Every row comes from one small tree of marks. Brackets hold a mark, then the marks that hang from it, in the order of their numbers. Every link used is in the known rows. Which tree was each row made from?
Known rows:
[z778 [z399 z250] [z486 [z636 z113] z758]]: [ -1  22  31   0 -10  22  -7 -32 -19 -31  19  45  -6  -7 -25 -10  16 -10
   0  -6]
[z113 [z250 [z486 z636]] [z778 z399]]: [ 36  -3 -20 -43 -10 -31   7   7  19  23  23 -10  -9 -40 -11  18   1  15
  37 -39]
[z399 [z250 [z486 [z636 z113] z758 z778]]]: [ 12   3   2   6  -1  16  12  -6  -6 -13 -22 -14 -12 -10   6   5 -24 -17
 -23   1]
[z758 [z486 z250 z778]]: [-40   5 -21  12  32  18   9  10   5 -18 -18 -32 -15 -36  -6  12  -2 -13
 -17   3]
[z113 z636 z778]: [  4  -9 -29 -38  22 -50  18   7  34  24   3 -26   3 -18 -10 -29  -8  18
  53 -21]
[z636 z113]: [ -8  -1   2   6  18 -14   9  -3 -32  23 -26  41  29   9  10 -40  26   2
  -3   3]
[z113 [z778 z399]]: [-16  -8 -11   4   5 -18   5   3 -11  29   5 -12  26  -9 -13  -1  14   5
  48  -2]
[z250 z778]: [ -5 -18  -4  18  -4 -18   5   7   1  35   2  -1  27  43  15   9   7  11
   3  25]
[z486 z758 z778]: [-30  -5  -6  24  19  10  -8  12   2 -21 -48 -19  -5  14  10 -38 -11  -3
  14  11]
[z778 [z399 z250] [z486 z636 z758]]: [-15  22  34  -1 -14  20 -13 -25  -8 -21  29  21  -8  -1 -21   3   5   2
  16  -7]
[z113 z250 [z778 z399 [z486 z758]]]: [ 11  -1  -5 -50   3 -27  -5  -5  21 -15  25  29 -15 -40  -4  19  25  22
  59 -29]
[z778 [z399 [z250 z486]]]: [-10   0  32   6 -18   5  -5  -8 -38  28  30   1  29  -1   9  37   9   6
   9  12]
[z758 [z486 z250 z636]]: [-29  19 -11  -4  26   6   2   6  16   8  -7 -25 -19 -21 -20 -19  -3  -3
 -23 -24]
[z250 [z486 [z636 z113] z758] [z778 z399]]: [ 47 -18   0  20 -30   9 -14   6 -12 -18  -8  20  -1  42  -3  -3  -5 -12
 -34  19]
[z399 [z250 [z486 [z636 z113] z758] z778]]: [ 35  -9   7   2 -16   2   8  -8   3   4  -2   2  -5  20  12  22 -14 -11
 -36  11]
[z113 [z636 z486] z778]: [ 26  -7 -44 -54  14 -41  26   6  46  -2  13 -14   4 -30   5  -5 -16   9
  36 -16]
[z636 [z486 z250 z758]]: [  7   9  -9  -9   7   4  -5   7  19 -16   0  16 -10   1  28 -13  -3   1
 -16  -1]
[z250 z486]: [ -6 -13   5  -8  -8 -13  -6  19 -31  18 -10   1  19  18  38  27 -12  26
   7   8]
[z758 z486]: [-44  -2   3 -18  26  -6  -5  12 -15   1 -18  -5  16 -10  17   8  10  11
  -3  -2]
[z399 [z250 [z778 [z486 z636 z758]]]]: [  0   2  13   1  -9   1   9 -18  16   4  21   3  -3  17   3  30  -5   1
  -4  12]

Write each row's tree:
[-17  11  -4  39   5  26 -11   2   8 -20 -33 -32 -14  12 -35 -67 -16 -20
   8  -5]  [z486 z636 z758 [z778 z399]]
[ 46 -17  -3 -27  -1 -25   1   4  -2  -1 -13  53  -1   4  29  -5  22   8
 -22  -2]  [z636 [z113 [z250 [z486 z758] z778]]]
[  6   5  -8 -19  14  -2   5  -3   7  -4  -3  15   1 -21 -20 -14  22 -13
 -31 -17]  [z758 [z486 [z636 [z113 [z250 [z778 z399]]]]]]
[-22  -4 -11   2  19   1   1   9  10   3   4 -12  -6  -7   3  24  10  -1
 -27   8]  [z758 [z486 [z250 z778]]]
[ 32   7   4  -7   3  -9  -9  -7  20   1 -16  33 -15  13 -20 -76  19  -8
 -16 -25]  [z486 [z636 [z113 [z250 [z778 z399]]]] z758]
[-15  16   6  35   3  31  -3 -10  12 -15 -18 -38 -16  -1 -36 -48 -17 -27
   1  -5]  [z486 z636 z758 [z778 [z399 z250]]]
[-35  14  -6  11  17  29  10  -5   0 -17  -8 -41  -2 -36 -31   6  -8 -25
 -15  -4]  [z758 [z486 z636 [z778 [z399 z250]]]]
[ -8 -14  -4  21 -13  12  -1  15 -36  -7  -9 -16  16   3  15  34 -15   4
   8  23]  [z250 [z486 [z778 z399]]]
[-17  23  -4   3   3   2   8  -7  10   3  18  10 -22  -2 -16  -5  -6  15
  11 -15]  [z778 [z486 z250 z636]]
[ 23 -31   0   5 -21 -10 -16  21  -5  -9 -14   3   3  51  41  35 -15  15
 -14  30]  [z250 [z486 z758] z778]
[-30   4   6  35   2  19  12  -9 -20  12   5 -25  21 -13 -13  10   3 -16
  15  20]  [z486 [z778 [z399 z250]]]
[-25   9 -10  50   7  24   7  -1  -5  10   8 -26  -4 -15 -28 -12   5 -16
   7  13]  [z486 z250 [z778 z399]]
[ -8  -1  36   3 -17   8 -16  -6 -34  12  21   4  19   5  12  24   8   5
   6  10]  [z778 [z399 [z250 [z486 z758]]]]
[ 33 -18   3  18 -35   6 -21  12  -2  -8   2  -6  -3  49   2  11 -16   1
 -18  18]  [z250 [z486 z636 z758] [z778 z399]]
[ 23  -2 -17   1  -3   4  -2   7  31 -16   8  14 -10  16  27   5  -3  -6
 -27  14]  [z636 [z486 [z250 z778] z758]]
[ 24   3   5 -46  -3 -26 -12  14  21  12  -6   7 -22  -5  23 -16  -7  29
   7 -38]  [z113 [z250 [z486 z636 z758]]]
[ -4  23  23   4 -12  18  10 -34 -27  -6  35  41   9 -17 -30  11  18  -9
   4  -3]  [z778 [z399 z250] [z486 [z636 z113]]]
[ 16 -17  16  -1 -18  -4  -2   0  -2   9   9  -7   5  24  34  54 -12   5
 -18  24]  [z399 [z250 [z486 z758] z778]]
